Known rows, with every step that occurs
e, l, v, d, k, h: [ 0.62 -1.37 -0.17  0.72 -2.22  1.56 -4.95 -0.55 -1.45 -1.48  2.14  0.44
 -0.15  0.35 -0.20 -1.83 -2.12 -0.76 -0.45 -2.35 -0.35  0.55 -0.36 -1.44]
u, v, d, k: [ 1.55 -0.43 -0.58 -0.21 -2.24  1.16 -4.33 -0.39 -1.23 -0.58  1.12  1.32
  0.57 -0.32 -0.34 -1.71 -1.66 -0.28  0.20 -2.24 -1.32  0.76 -0.51 -1.77]
h, v, d: [ 1.57  0.56 -0.89  0.17 -0.82  1.03 -3.88 -0.75 -0.63 -0.90  1.88  0.68
  0.18  0.47 -1.25 -1.82 -1.23  0.37  0.74 -0.30 -0.41  0.12 -0.91 -1.26]
l, v, d, k, u: [ 1.09 -0.19 -1.17  0.42 -1.66  2.28 -5.11 -0.43 -2.12 -0.68  1.33  0.07
  0.23  0.37  0.19 -2.56 -2.39  0.14 -0.45 -1.59 -1.23  0.61 -0.76 -1.49]
v, d, k: [ 1.23 -0.01 -0.27  0.53 -2.33  1.05 -3.50 -0.40 -1.54 -0.42  1.47 -0.07
  0.33  0.35  0.02 -2.34 -1.09 -0.07  0.56 -1.53 -0.65  1.10 -0.69 -1.65]
h, k: [ 1.25 -0.25 -0.36  0.23 -0.03  1.40 -2.98 -1.69 -1.83 -0.44  0.45  0.59
  0.45 -0.02  0.18 -1.87 -1.22 -0.39  0.04 -1.19 -0.16 -0.62 -1.15 -1.85]
h, k, d, v: [ 1.30  0.12 -0.92 -0.96  0.51  0.69 -3.79 -1.72 -0.74  0.35  0.74  0.78
  1.09  0.23  0.57 -1.77 -0.95  0.25 -0.50 -1.76 -0.66 -0.32 -1.43 -1.83]
d, v: [ 0.67  1.20 -1.47 -0.82 -0.27  0.18 -2.95 -1.74 -1.49 -0.44  0.91  1.31
  0.21  0.05  1.37 -0.85 -0.95 -0.72  0.29 -1.26 -1.13  0.44 -0.86 -1.09]
e, l, v: [ 1.18 -0.32 -0.10  0.30 -0.87  0.60 -3.82 -2.46 -1.61 -1.14  1.66  0.86
 -0.05  0.15 -0.53 -0.75 -1.96 -1.64  0.39 -1.05 -0.51  0.79 -0.80 -0.80]
h, k, l, v: [ 0.62 -0.61 -0.55 -0.66 -0.01  2.38 -4.41 -2.26 -2.12 -0.37  0.79  2.16
  0.86  0.95  0.20 -1.96 -2.13 -2.01 -0.43 -1.74 -0.15 -0.21 -1.15 -1.44]
e, l, v, h, k: [ 0.63 -1.55  0.50  0.70 -1.16  1.96 -4.11 -1.45 -1.66 -1.46  2.00  0.68
  0.66 -0.17 -0.40 -1.78 -2.40 -1.63 -0.69 -1.41 -0.08 -1.16 -1.17 -1.38]
u, v, d, k, l: [ 1.37 -0.01 -0.69 -0.69 -2.55  1.58 -4.89 -0.46 -1.00 -0.44  1.07  1.77
  0.55  0.67 -0.23 -1.56 -1.73 -1.27  0.18 -2.83 -1.40  1.21 -0.66 -1.56]
n, h, k, u, v: [ 1.40 -0.28 -1.79 -0.04  0.15  2.47 -5.26 -0.29 -1.50 -0.85 -0.27  1.07
 -0.58 -0.89  1.31 -1.35 -2.09  0.40 -1.47 -2.25 -1.26 -2.46 -1.70 -2.95]
n, h, v, d, k: [ 0.71 -0.09 -1.06 -0.11 -2.04  1.32 -4.91  0.51 -0.74 -0.73  1.84  0.75
 -0.32 -0.20  0.28 -2.43 -1.29  0.02  0.03 -1.69 -0.39 -0.53 -1.43 -2.77]
e, l, v, h, k, u: [ 1.04 -0.99 -0.28  0.98 -0.87  2.63 -4.88 -0.97 -1.59 -1.41  1.49 -0.35
  0.05 -0.13  0.00 -1.77 -2.85 -0.73 -1.29 -1.74 -0.71 -1.62 -1.28 -1.27]
u, v, d, k, h: [ 1.06 -0.53 -1.28  0.07 -1.96  1.59 -4.91  0.32 -1.26 -1.07  0.96  1.33
 -0.36 -0.13  0.68 -1.64 -2.06  0.26 -0.39 -2.55 -1.02 -0.22 -0.07 -1.86]
u, v, h, k, l: [ 1.07 -0.30 -0.74 -0.35 -1.00  2.32 -4.41 -0.75 -1.15 -0.78  0.60  2.07
  0.41  0.34  0.56 -1.27 -2.44 -1.56 -0.84 -2.32 -0.91 -1.55 -1.04 -1.50]
u, v, h: [ 1.42  0.51 -1.18  0.24 -1.32  1.05 -3.76 -0.55 -1.25 -1.11  0.90  1.34
 -0.50 -0.18  0.90 -0.85 -2.56 -0.55 -0.01 -1.08 -1.26 -1.01 -0.54 -1.05]
e, l, v, h, k, d: [ 1.48 -1.52  0.58  0.63 -0.83  1.60 -4.82 -1.41 -0.72 -0.73  1.99 -0.03
  0.61  0.53 -0.76 -1.98 -2.42 -0.63 -0.87 -1.30 -0.24 -0.94 -1.34 -1.32]
d, k, l, e: [-0.11  1.22 -0.15  0.09 -2.05  1.31 -3.87 -0.03 -2.08 -0.61  0.18  1.31
 -0.59  1.58  0.95 -1.82 -1.78 -1.53 -0.07 -2.57 -1.28  1.61 -1.46 -1.94]
n, h, k: [ 0.69 -0.39 -0.69  0.31 -0.23  1.67 -3.58 -0.93 -1.76 -0.62  0.44  0.78
 -0.22 -0.30  1.19 -1.92 -1.25 -0.12 -0.69 -1.34 -0.01 -1.59 -1.83 -2.83]
d, k, h: [ 0.49  0.28 -1.24  0.37 -1.12  1.02 -3.60 -0.51 -1.89 -0.68  0.40  0.25
 -1.48  0.19  2.14 -1.39 -1.70 -0.62  0.01 -2.02 -0.57 -0.28 -0.25 -1.81]
d, v, h: [ 0.32  1.28 -1.59 -0.27 -1.17  0.50 -3.04 -0.79 -1.34 -0.79  1.35  1.01
  0.02  0.09  1.98 -1.07 -1.61 -0.68 -0.19 -1.06 -1.08 -0.59 -0.83 -0.93]
l, v, d, k, h: [ 0.26 -0.79 -1.15  0.38 -1.68  2.03 -4.76 -0.28 -2.07 -0.96  1.52  1.00
 -0.07  0.51  0.85 -2.53 -2.43 -0.15 -0.53 -1.71 -0.41  0.12 -0.22 -1.63]
e, l, v, h: [ 0.75 -0.29  0.01  0.80 -1.63  1.12 -3.91 -1.43 -1.47 -1.50  2.12  0.49
 -0.26  0.20 -0.06 -1.12 -2.54 -1.56 -0.01 -0.81 -0.54 -0.23 -0.78 -0.63]

Rows
[ 1.07  0.43 -0.61 -0.59 -2.06  1.52 -4.86 -0.36 -0.62 -0.39  1.79  1.03
  0.14  1.05 -0.71 -2.04 -1.17 -1.14  0.62 -2.18 -0.60  0.97 -0.86 -1.59] -> h, v, d, k, l
[ 1.55  1.34 -1.45 -0.79  0.01 -0.19 -3.62 -1.66 -0.47  0.13  0.97  0.62
  0.17  0.66  1.00 -1.09 -1.06  0.21  0.15 -1.09 -1.18  0.69 -1.03 -1.12] -> k, d, v
[ 1.25  1.29 -1.40 -0.28 -0.88  0.29 -3.69 -0.55 -0.31 -0.09  1.43  0.27
  0.00  0.65  1.62 -1.30 -1.69  0.24 -0.26 -0.93 -1.19 -0.29 -1.06 -0.89] -> k, d, v, h
[ 1.35  0.46 -1.62  0.12 -1.87  1.71 -4.86  0.32 -1.48 -0.88  0.49  0.22
 -1.15 -0.54  1.66 -1.17 -2.89 -0.46 -0.59 -2.35 -2.23 -1.11 -0.55 -1.63] -> d, k, u, v, h
[ 0.46  0.44 -0.18 -0.14 -2.76  1.94 -5.12  0.70 -1.46 -0.99  0.68  2.36
  0.52  1.16 -0.34 -1.98 -2.13 -0.67 -0.47 -3.16 -1.78  1.65 -1.42 -2.02] -> u, v, d, k, l, e
[ 2.33  0.59 -1.67  0.50 -0.99  1.91 -4.71 -0.27 -0.98 -0.91  0.71  0.47
 -0.05 -0.01 -0.35 -1.21 -2.05  1.27 -0.19 -1.27 -1.68 -0.10 -0.70 -1.11] -> k, u, v, d
[-0.40  0.83 -0.53 -0.01 -2.59  2.19 -5.64  1.48 -0.98 -1.13  1.33  1.83
 -0.38  1.28  0.12 -2.64 -1.72 -0.32 -0.66 -2.46 -0.74  0.43 -2.18 -3.04] -> n, h, v, d, k, l, e
[ 1.61 -0.33 -0.54  0.41  0.06  1.34 -4.28 -0.65 -0.79  0.07  0.45  0.13
 -0.22  0.25  0.83 -2.14 -1.31  0.81 -0.73 -1.19 -0.02 -1.38 -1.97 -2.73] -> n, h, k, d
[ 0.74 -0.10 -0.99  0.82 -1.92  1.46 -3.95  0.28 -1.50 -0.73  1.21  0.00
 -0.59  0.50  1.01 -2.24 -1.63  0.52 -0.11 -1.95 -0.37  0.10 -0.29 -1.72] -> v, d, k, h
[ 1.66 -0.32 -0.21  0.81 -0.56  1.56 -3.74 -0.41 -0.81 -0.05  1.02 -0.45
  0.15  0.60  0.44 -2.33 -2.01  0.60 -0.47 -0.82 -0.25 -1.43 -1.38 -1.67] -> v, h, k, d
[ 0.62  0.03 -0.78 -0.07 -0.51  2.28 -4.25 -0.84 -1.49 -0.30  0.28  1.25
 -0.23  0.54  1.30 -1.76 -1.25 -1.14 -0.78 -2.02  0.15 -1.18 -1.97 -2.51] -> n, h, k, l
[ 0.52  0.54 -1.70 -0.04 -0.28  2.09 -3.90 -0.36 -1.51 -0.70  0.72  0.11
  0.35 -0.41  2.02 -1.80 -1.85  0.20 -1.44 -1.95 -1.20 -2.01 -1.45 -1.54] -> d, v, h, k, u
[ 0.88  0.83 -1.54 -0.16 -0.21  0.79 -4.16 -0.76 -0.96 -0.93  1.11  1.16
 -1.31 -0.16  0.82 -1.07 -1.48 -0.32  0.17 -0.60 -0.30 -1.16 -1.47 -2.38] -> n, h, v
[ 0.36 -0.94 -0.44  0.41 -0.55  2.31 -3.94 -1.20 -2.23 -0.94  1.27  1.28
  0.69  0.08  0.66 -2.43 -2.70 -1.03 -0.82 -0.88 -0.13 -1.66 -1.05 -1.52] -> l, v, h, k
[ 2.09 -0.61 -1.07  0.39 -0.42  2.74 -5.00 -0.28 -1.10 -0.89  0.51  0.69
  0.92 -0.36 -0.88 -2.11 -1.94  1.26 -0.90 -1.95 -1.26 -1.08 -1.08 -1.76] -> h, k, u, v, d
[ 0.96 -1.25  0.55  0.27 -2.59  1.11 -4.55 -1.24 -1.42 -1.08  2.41  0.39
  0.87  0.14 -1.19 -2.06 -1.70 -1.21  0.20 -2.00 -0.61  1.60 -0.72 -1.34] -> e, l, v, d, k
[ 0.22  1.77 -0.45  0.51 -1.19  1.33 -3.52 -0.45 -1.79 -0.82  0.19  1.48
 -0.64  1.88  0.53 -1.32 -1.73 -0.80 -0.11 -1.56 -1.05  1.30 -1.59 -1.38] -> k, l, e
[ 1.95 -0.24 -1.46 -0.11  0.41  2.19 -4.65 -1.18 -1.56 -0.74 -0.20  0.84
 -0.12 -0.62  0.27 -1.26 -2.08  0.23 -0.86 -2.01 -1.46 -1.47 -1.01 -1.88] -> h, k, u, v
[ 0.06  0.88 -0.17 -0.15 -2.40  1.85 -5.04  0.75 -1.09 -0.94  1.47  1.62
  0.26  1.58 -0.79 -2.51 -1.69 -0.65 -0.01 -2.41 -1.05  1.41 -1.52 -2.11] -> h, v, d, k, l, e
[ 2.07 -0.65 -0.49  0.05 -0.49  1.54 -4.66 -0.54 -0.53 -0.33  0.74  0.85
  0.33  0.02  0.12 -1.71 -2.43  0.34 -0.79 -1.52 -0.95 -1.74 -1.13 -1.79] -> u, v, h, k, d
[ 1.22 -0.05 -0.63 -0.22 -1.77  1.08 -4.22 -0.37 -0.89 -0.73  1.92  0.56
  0.18  0.20 -0.76 -2.22 -1.26 -0.28  0.74 -1.50 -0.65  0.49 -0.68 -1.84] -> h, v, d, k
[ 1.73  0.46 -1.62 -0.46 -1.05  1.28 -4.78 -0.72 -1.61 -0.56 -0.01  0.58
 -0.99 -0.48  1.08 -0.86 -2.25 -0.47 -0.15 -2.53 -2.14 -0.12 -0.48 -1.79] -> d, k, u, v
[-0.21  0.59  0.16  0.97 -1.40  2.69 -3.86  0.54 -1.93 -1.09  0.51  1.38
  0.06  1.49  0.74 -2.36 -2.33 -0.82 -1.18 -1.94 -0.55 -0.76 -1.93 -1.90] -> v, h, k, l, e
[ 1.55  0.46 -0.98  0.87 -1.97  1.83 -4.22  0.19 -1.54 -0.47  1.00 -1.01
 -0.22  0.41  0.38 -2.29 -1.59  0.76  0.01 -1.82 -1.20  0.63 -0.97 -1.51] -> v, d, k, u
[ 0.86  0.77 -0.61 -0.51 -1.79  1.01 -3.62 -1.21 -1.67 -0.05  0.62  0.75
 -0.53  1.00  1.13 -1.26 -1.38 -2.11  0.58 -2.33 -0.85  1.20 -0.80 -1.48] -> d, k, l
[ 1.03  0.40 -1.69  0.21 -1.60  2.08 -5.66  1.02 -0.75 -0.87  1.36 -0.22
 -0.93 -0.21  0.62 -2.28 -1.60  0.86 -0.53 -1.82 -0.95 -0.94 -1.49 -2.80] -> n, h, v, d, k, u
[ 1.66 -0.64 -1.48  0.48 -0.65  3.05 -5.68  0.47 -1.11 -1.00  0.39  0.82
  0.34 -0.64  0.22 -2.18 -2.01  1.51 -1.64 -2.15 -1.00 -2.15 -1.75 -2.76] -> n, h, k, u, v, d
[ 1.71  0.99 -1.93  0.63 -1.02  1.79 -4.45  0.07 -1.25 -1.18  0.47  0.42
 -1.15 -0.23  1.16 -0.74 -2.81  0.21 -0.55 -1.26 -1.91 -1.56 -0.65 -0.98] -> k, u, v, h
[ 0.81  0.75 -1.93 -0.03  0.25  0.95 -3.98 -0.83 -0.93 -1.18  0.92  1.02
 -1.79  0.33  0.89 -0.84 -1.83 -0.09  0.29 -0.79 -0.28 -1.18 -0.36 -1.43] -> k, h, v
[ 0.11  0.87  0.10  0.62 -2.93  1.87 -4.22  0.77 -1.72 -0.77  0.92  1.08
  0.34  1.75 -0.02 -2.59 -1.58 -0.40 -0.26 -2.53 -0.99  2.02 -1.66 -1.84] -> v, d, k, l, e
[ 1.09  0.53 -1.23  0.27 -0.98  1.36 -4.57  0.06 -0.56 -1.01  1.74  0.96
 -0.31  0.09 -0.22 -1.93 -1.25  0.69  0.05 -0.52 -0.15 -0.74 -1.58 -2.27] -> n, h, v, d
[ 0.85 -0.71 -0.40  0.03 -2.07  1.55 -4.39 -0.94 -2.06 -0.63  1.81  0.99
  0.90  0.41 -0.15 -2.61 -2.06 -0.70  0.10 -1.36 -0.58  1.12 -0.61 -1.52] -> l, v, d, k
